Known rows, with every step that occurs:
tadus -> tedek -> luvi -> ponet -> tagazi -> komu: [-36  39   2 -23   1 -38  31   1 -11 -33  30 -39 -24  19   2 -15 -11  -9
 -26   2  36  -1  31 -15  44 -15 -40  -7  -5 -33  -7  -1  21  -4 -15]
luvi -> lozez: [ 24   1   2 -10 -21 -12  -7  10 -25  30   9  10 -17  -2  27   2 -17  -6
  14 -36   1  -8   6   7 -42   2  14  -5 -44  -4   8  19  -8 -28  -2]
tadus -> tedek -> luvi -> ponet -> tagazi: [-16  31  -2 -15   1 -22  23  -9   0 -26  22 -25   1  26  -6 -36   8 -16
   6  13  33   4  15  -6  37 -13 -47   9  -4 -24 -20   9  37  -1  -7]
digabed -> tedek -> mibur -> ponet: [ 22 -20   7   2  -7  23  -2  -8 -16  25 -26   1  27  -6 -23  29  18 -12
 -10  18   1  26  -9   6  -2  21  -6  -2   1  -7  -2 -12 -15   6   0]
tagazi -> tedek -> digabed -> ponet: [-23  36 -18   2  20  -3   5  -5  19 -15   1  19  15 -21  -3   8   6  11
  -4 -14   4   2  -1 -27  -5 -13  27   6  10  43   7   4   2  -8  16]
digabed -> ponet -> tagazi -> tedek -> tadus: [-31  20  -4 -23  38  28  -6  26   6 -41  35 -20 -12  25   1   6 -15  33
  42  20 -18   8  18  -5  -3 -36   4  -1  30   3   9 -22   3  19  -2]
tedek -> tadus: [  8   4  -2 -32 -16 -14  32  33 -23   3  17 -10 -43  21  25   1 -13  18
   6  -3  -4  -6  15   0 -41 -33  26 -14 -33 -21   7   0 -23 -24  -2]
ponet -> tagazi -> tedek -> luvi -> lozez: [-15  44 -13  10  13   4 -40  14 -10 -33  44 -13  -6  10  17  16 -31 -30
  47  -1  -9   0  -4  -2  28 -30 -27  15 -18 -17  -1   0  10  26  -6]
digabed -> tedek -> luvi: [ -6 -14   4  -8   7 -12  45  -8   9   2   6  15   0  -6  12  24  21  -1
   9   0  -4   7  10 -19  -5  -8  22  -9 -20 -18   2  10  20   6   9]
tadus -> tedek -> mibur -> ponet -> tagazi: [ 20  27   8 -14 -30 -14  19  12 -13 -14   7 -28  21  24 -28 -11   4 -15
 -28  25  12  15  -2  12  39 -11 -46  -2  18 -25  -4  20  23  12 -14]
lozez -> luvi -> ponet -> tagazi -> komu: [-10 -27  16   3  18  -8 -16  13 -37   4   6 -21 -19  25  10  -5 -32  25
  15 -16  22 -27   2   8 -27  36 -15  -2   5 -25  17 -63 -19   4 -10]
tedek -> digabed -> ponet: [ -8 -15  -5  -1   6 -18  28   1  32  12   3  22  10 -22   3   8   0  17
 -38 -14 -11  -6 -24 -16 -21  11  32   0  -5  31   6  11 -17   1  25]
digabed -> tedek -> luvi -> ponet: [-12 -14  -4  -2  18  15   0 -29  -2  14 -14   0   7  -6  -3   3  21 -11
  26   5  23  16   7 -12  -7  19  -6   7 -20  -8 -20 -26  -3 -11   3]
mibur -> ponet -> digabed -> tedek: [ 20 -39   4  -1 -10  25 -11 -19  14  42 -24  17  14  -1 -11   5  28   4
   9  19 -25  17 -18  16 -22  40  17  -8  26  28   0  50 -25   4  14]
luvi -> ponet -> tagazi: [-10   0  11 -10   6  18 -13  -1 -17   3  13  -8 -10  27  25 -30  -9   3
  -3  -3  21 -12  -5  -3 -27  22 -23   9  -3 -24  -5 -30   0 -14  -9]
ponet -> digabed -> tedek -> luvi -> lozez: [ 22 -34 -13  18   5  -5 -26  -4  36  15  14  40   0 -33 -20  40  -5 -15
  11   4 -47  21 -32  21  23  11  11   2 -23  23   4  73 -33  33  41]
mibur -> ponet: [ 12  -3   8 -10 -31  -7   8  -8 -31  41 -12 -18   4  22  32 -21  15  -9
   9  -6  15  -9   8  -2 -50  17   4  -5  -7 -12 -10  -7  -3 -29 -26]
luvi -> lozez -> digabed -> ponet: [ 18 -57  14  30  -8   6 -25 -19  14  46 -42  18  -7 -25  -1   3  -7 -10
  31 -23 -29  -7   5  18 -20  38  25  -2  -9  21  -5 -12   5   4  10]
tagazi -> tedek -> luvi -> lozez -> mibur: [ -3  23 -31  27  18  -1 -49 -11 -10  -3 -24 -16   0 -19  11   5 -11 -44
  42 -19   2  -2  -6   9  16 -27  -1  21 -42  11 -11 -31 -10   3 -12]
lozez -> mibur: [ 11 -22   3   4  -8 -13  16  -5 -14  25 -35   6 -10  -3  33 -20  10   1
 -23 -32   5 -20  -3   1 -37   1  32  -1 -25  -6   6 -19   3 -24 -12]
tedek -> luvi: [ -8  10  -3  -3 -17 -42  41   8  -2   0  21   2 -11   0  41  -7   5 -16
  -9 -16   7 -16   4 -22 -11 -24   7  -2 -46 -34  -1  11  21 -13  -4]
lozez -> digabed -> ponet: [  1 -48  24  24 -12  -3  20 -20  20  31 -43  18  -5 -14  14 -14  18   4
  10 -18 -17 -16  18  -5 -26  28  37  -8   8   2   2 -15  35  -6   0]
lozez -> luvi -> tedek -> tadus -> ponet: [ 24   7 -11 -19 -14  13   4  15 -31 -11  -7 -20  -5  14 -29 -26  -4  37
  41   3  33 -13  45   7 -22 -26  -9 -13   5   5 -16 -31  -1 -46 -20]
digabed -> tedek -> mibur -> ponet -> tagazi -> komu: [ -7 -19  23  -5   8  24  -3  17 -16  -2   7 -17   0   2 -16  52 -14   7
 -46  23 -13  16 -15   5  22  22 -16  -9  26 -26  17 -32 -27  43  -8]
digabed -> ponet -> tagazi -> tedek -> tadus -> komu: [-20  33   0 -33  25 -15  -1  33  -3 -51  81 -19 -11  40   5   3 -19  39
  17   8 -16  11  26  -8   1 -54   5  -4  33 -14  16 -17   2  -5  -6]
luvi -> tedek -> digabed -> ponet -> tagazi -> komu: [-35  -4   2   4  30  20 -19  21  28 -16  34  -3  -4 -18   3  21 -26  14
 -82   3   0  -6 -22 -26   5  29 -11  -9  42  24   3 -27 -43  17  14]
tedek -> digabed -> ponet -> tagazi: [-11 -22   6   5  20  -8  15  14  35  -8  27  14   9  -4   1   9 -19  25
 -45   3 -28  -9 -46  -8  -3  14  12   7  24  19  12   9 -21  35  28]
lozez -> digabed -> tedek: [ 16 -41  28  10 -12  22  27 -22   0  28 -51  35 -20  -6   4   9  25   8
  19  -9 -16  -4  14   0 -29  27  46 -16   6  -1  16 -11  34 -13  12]
lozez -> mibur -> ponet -> digabed -> tedek: [ 23 -69   0  20   5  36 -33 -36  18  51 -71  11  23 -13 -19  -3  28   1
  -1  17 -33  12 -39  34 -12  46  22   5  30  45  -5  14 -45  16  11]
tadus -> tedek -> digabed -> ponet -> tagazi -> komu: [-25  18   9 -27  12 -43  58  19  31 -31  35  -1  -8  -5 -23  16 -18  36
 -74  -4  -5   0   6 -17  33  -9  12 -16  34  25  24  32   7  26  18]

Rows:
[  3  40  -6 -24 -32 -61  73   1   2 -17  21  -5  -5   5   8 -21  24 -15
  -8 -12  26  -1  38 -20  20 -43   2 -14 -31 -24  -5  47  58 -27  -6] => tadus -> tedek -> luvi
[ 31 -17 -10  23  -8   8 -28  23 -26   7 -16   6  23 -15 -15  -2   0 -10
  -9  -8  34  -2  -6  -3  -6  18 -26  -7 -14 -21   3 -50  -1 -20  10] => lozez -> luvi -> tedek -> mibur
[ -8  53 -24   7  -1 -12 -27   2 -15 -12  21  -4  -6 -11  21  13 -11 -37
  52 -20  11   3  17  -7   9 -36  -8   8 -44  -6  -7   9  10 -10  -8] => tagazi -> tedek -> luvi -> lozez
[-18  60  -9   1   9   9  -3  17  -2 -46  34   8  -9  13  17   7 -24   4
 -10  -2   0  -9 -27 -18   4 -24   5  11  10   5  23   8   3   4  13] => ponet -> tagazi -> tedek -> digabed
[ -9   8   3 -20  10 -28  51   3  41 -25  24  12  15   4 -31  -5  -1  30
 -38   5 -10   6 -12  -9  30  -6   5  -4  37  29  10  45  22  22  25] => tadus -> tedek -> digabed -> ponet -> tagazi
[-15 -28  22 -11  16  -6  22  10  18   2  27  13   7   9  19  -5   0  27
 -10  -8 -18 -13   0 -11 -17  13   9  -4  23 -14  12  -4  23  22  -4] => digabed -> ponet -> tagazi
[-10  -5  -9  46  11  10 -47 -26  22   2 -31   0   6 -31  -7  13  -1 -41
  67  -4 -20   5  12   4  30  -1   6  13 -10  20 -18 -18  22  20  -1] => tagazi -> tedek -> luvi -> lozez -> digabed -> ponet
[ 23 -23   2   8  -4   4   7  14  31  -5  -3  60   5 -38 -31  35  12   5
 -48  10 -32  22 -22   8  27   4  15  -8  -7   4  26  63 -10  21  47] => ponet -> digabed -> tedek -> mibur
[-24  62 -15  -2  -3 -24  18   1 -15 -27  20  -3  -8   0  35  -6  13 -26
  29 -12  20  -7  28 -31   6 -48   5   1 -31 -23  -3   2  41 -22 -13] => tagazi -> tedek -> luvi
[  0  33  13 -25 -28 -27  29  24 -25 -21  17 -37  -4  16 -19  12 -13  -8
 -58  13  17  10  16   3  47 -13 -37 -15  16 -31   8   8   8  17 -23] => tadus -> tedek -> mibur -> ponet -> tagazi -> komu
[-27  56 -15   4  23  37 -42  -4 -12 -35  13  -8  -4  13   4 -10 -21  -6
   3   5  27  -1 -28 -11   2   0 -21  25  11  17  -1 -28 -22 -11   9] => luvi -> ponet -> tagazi -> tedek -> digabed
[ -5  -4 -14   7  12  19 -16   0  28  12  -2  15  20 -28  -3  -7   7   0
 -49  -4  14   3 -17 -25 -20  27   1   0  19  41 -15 -17 -31 -21  23] => luvi -> tedek -> digabed -> ponet
[  3  -9  16  -7 -17   9  -3   2 -20  20   9 -29   4  38  33 -18  -5  -1
   8  10  -3 -12 -17   6 -32  20 -17   2  19 -21  -6  -8  -9   3 -24] => mibur -> ponet -> tagazi
[-32  19   6  -5  32  15   1   0  11 -26  26   7  11  10  13  -4   5  21
  23  -5  -3  -6  22 -23  -5  -9   5  -1  37  -1  14 -13  46  10 -10] => digabed -> ponet -> tagazi -> tedek
[ 20 -39  -6 -17  -2  39 -19   4  11  26 -13  -9  -9  11 -24  15   5  18
  27  44 -41  29 -22  33 -18  12  15  -7  17  30  -4  38 -66  16  23] => mibur -> ponet -> digabed -> tedek -> tadus
[ 23 -22  -3   8  -7  12 -15   7 -26  27 -11   5  12   7  10 -23   9   7
  29 -19  38 -15  16  -9 -49  28  -6 -14   1  -5   0 -43   6 -42  -3] => lozez -> luvi -> tedek
[ 15 -33   2  10 -16   7 -12 -21 -28  51 -62 -29  11   9  27 -29  14 -15
   4  -9   9 -11 -15  15 -42  24   8   7  -5   7 -17 -38 -21 -16 -28] => lozez -> mibur -> ponet
[ 16  25   4 -16 -41 -36  41  -4  17 -13  11  45  -9 -19  -1 -26  12  23
 -35 -18  -1 -22  27   0   3 -27  21 -10  -9  10   8  92  31 -34  -5] => tadus -> ponet -> digabed
[-20 -23   6  -1  34  28 -11 -17   9  -8  11  -8   7  14  -2  10   6  -6
  22  23   4  13 -17  -5  11  22 -25  13   6 -20 -14 -29  -6  26   4] => digabed -> tedek -> luvi -> ponet -> tagazi
[ 28 -11  -7  19 -36  -3 -27  11   7  18 -10  11  16 -17  -9  -2   2 -25
 -48  19 -18   8 -41  20  19  11 -20   5 -13  -1  -3  44 -35   9  15] => tedek -> mibur -> ponet -> digabed
[ 30 -46  19  34 -22  37 -14 -22  -3  35 -74   2  13 -13 -28  24  19 -23
   6  24 -16  19 -16  21  11  39   5   0   9  -4  -5 -35  -1  19   2] => lozez -> digabed -> tedek -> mibur -> ponet
[ 24 -62 -21  37  23   6 -46 -17  45  26 -36  31   6 -45 -29  30  -5 -21
   6   3 -53  17 -50  37  34  19  13  14 -23  36  -1  40 -49  48  42] => ponet -> digabed -> tedek -> luvi -> lozez -> mibur
[-16  61  -9 -35  17  10 -39  23 -43 -46  68 -36 -26  54  11 -18 -26  13
  32   9  22   9  23   3  -8 -49 -24  10  11 -25   1 -42 -22 -46 -15] => luvi -> ponet -> tagazi -> tedek -> tadus -> komu
[-31 -22  26 -15  20 -17  30  20   9  -6  36  -2 -20   0  25  17 -18  35
 -42 -18 -17 -19  14 -19 -15  11  17 -20  20 -18  23 -13  10  24  -9] => digabed -> ponet -> tagazi -> komu
[ 10 -19  28 -12  -3  36  34  -2   4 -31 -22   5 -38  19 -36  14  -7  49
  32  31 -34  -4  24  24  17 -22  23  -6  35  -3   6  -2  24  16 -10] => lozez -> digabed -> tedek -> tadus -> ponet -> tagazi
[ 19 -36 -21  32  -6  -3 -56 -21 -16  50 -47 -45  18  -6  12  -2 -13 -52
  28   0  -8   0 -42  32  -1  21 -17  25 -35  10 -38 -36 -57  20 -22] => tedek -> luvi -> lozez -> mibur -> ponet
[ 26  -9 -23  12 -18 -21 -23 -28 -12  37 -47 -47  23  -2 -20 -18   6 -47
  29   3  11  13  -5  34  28  -1 -27  13 -22  22 -41   0 -18   7 -24] => tadus -> tedek -> luvi -> lozez -> mibur -> ponet
[ 17   2   9 -19 -19  -5  46 -19  29  -6  -3  56   2 -25 -31  -1  27  42
 -17  -5 -12  -1  31   4   8  -9  36 -15  18  25  15  86  33 -17   8] => tadus -> ponet -> digabed -> tedek
[ 27   4   2  -5 -20 -11  35  -3  33 -28  -6  62  13 -44 -57  24  20  24
 -55   8 -19  14   9   8  52 -21  10  -5   3  12  17  83  29   6  19] => tadus -> ponet -> digabed -> tedek -> mibur
[ -8  87   1 -12  -9  -6  19  14 -14 -77  30  10   7  -4 -18   4  -4  10
 -18   2  20 -10  34 -11  53 -61 -25   7   8 -27  13  15  65  -4 -33] => tadus -> ponet -> tagazi -> tedek -> mibur
[-12 -28  15   6   5   5 -13   2 -28  24 -25 -47 -17  22  32  -2 -21   2
 -36  -2  -9 -24 -20  14 -17  24   0  -1  20 -10   2 -53 -38  24 -37] => lozez -> mibur -> ponet -> tagazi -> komu
[-25  49 -31  20  10   6 -43 -16  16 -22   6   9   2 -15   7 -26  11 -37
  27  10  18   6   1  -7  29 -15 -27  18 -20   8 -18  26  -3 -17  11] => tagazi -> tedek -> luvi -> ponet -> digabed
[-33  59 -23   5  10   8 -22 -19 -22 -20   1 -18   3   0  22 -24  14 -36
  43  -2  47   2  26 -24   1 -22 -23  16 -30 -12 -24 -35  17 -34 -20] => tagazi -> tedek -> luvi -> ponet
[ 15 -31  -1   7   0  -7 -13 -12 -34  36 -28  -2   9  17   5 -32   4  11
  52 -24  39 -17   7  10 -51  35  -3   3 -19  -6  -3 -48  -5 -35   0] => lozez -> luvi -> ponet
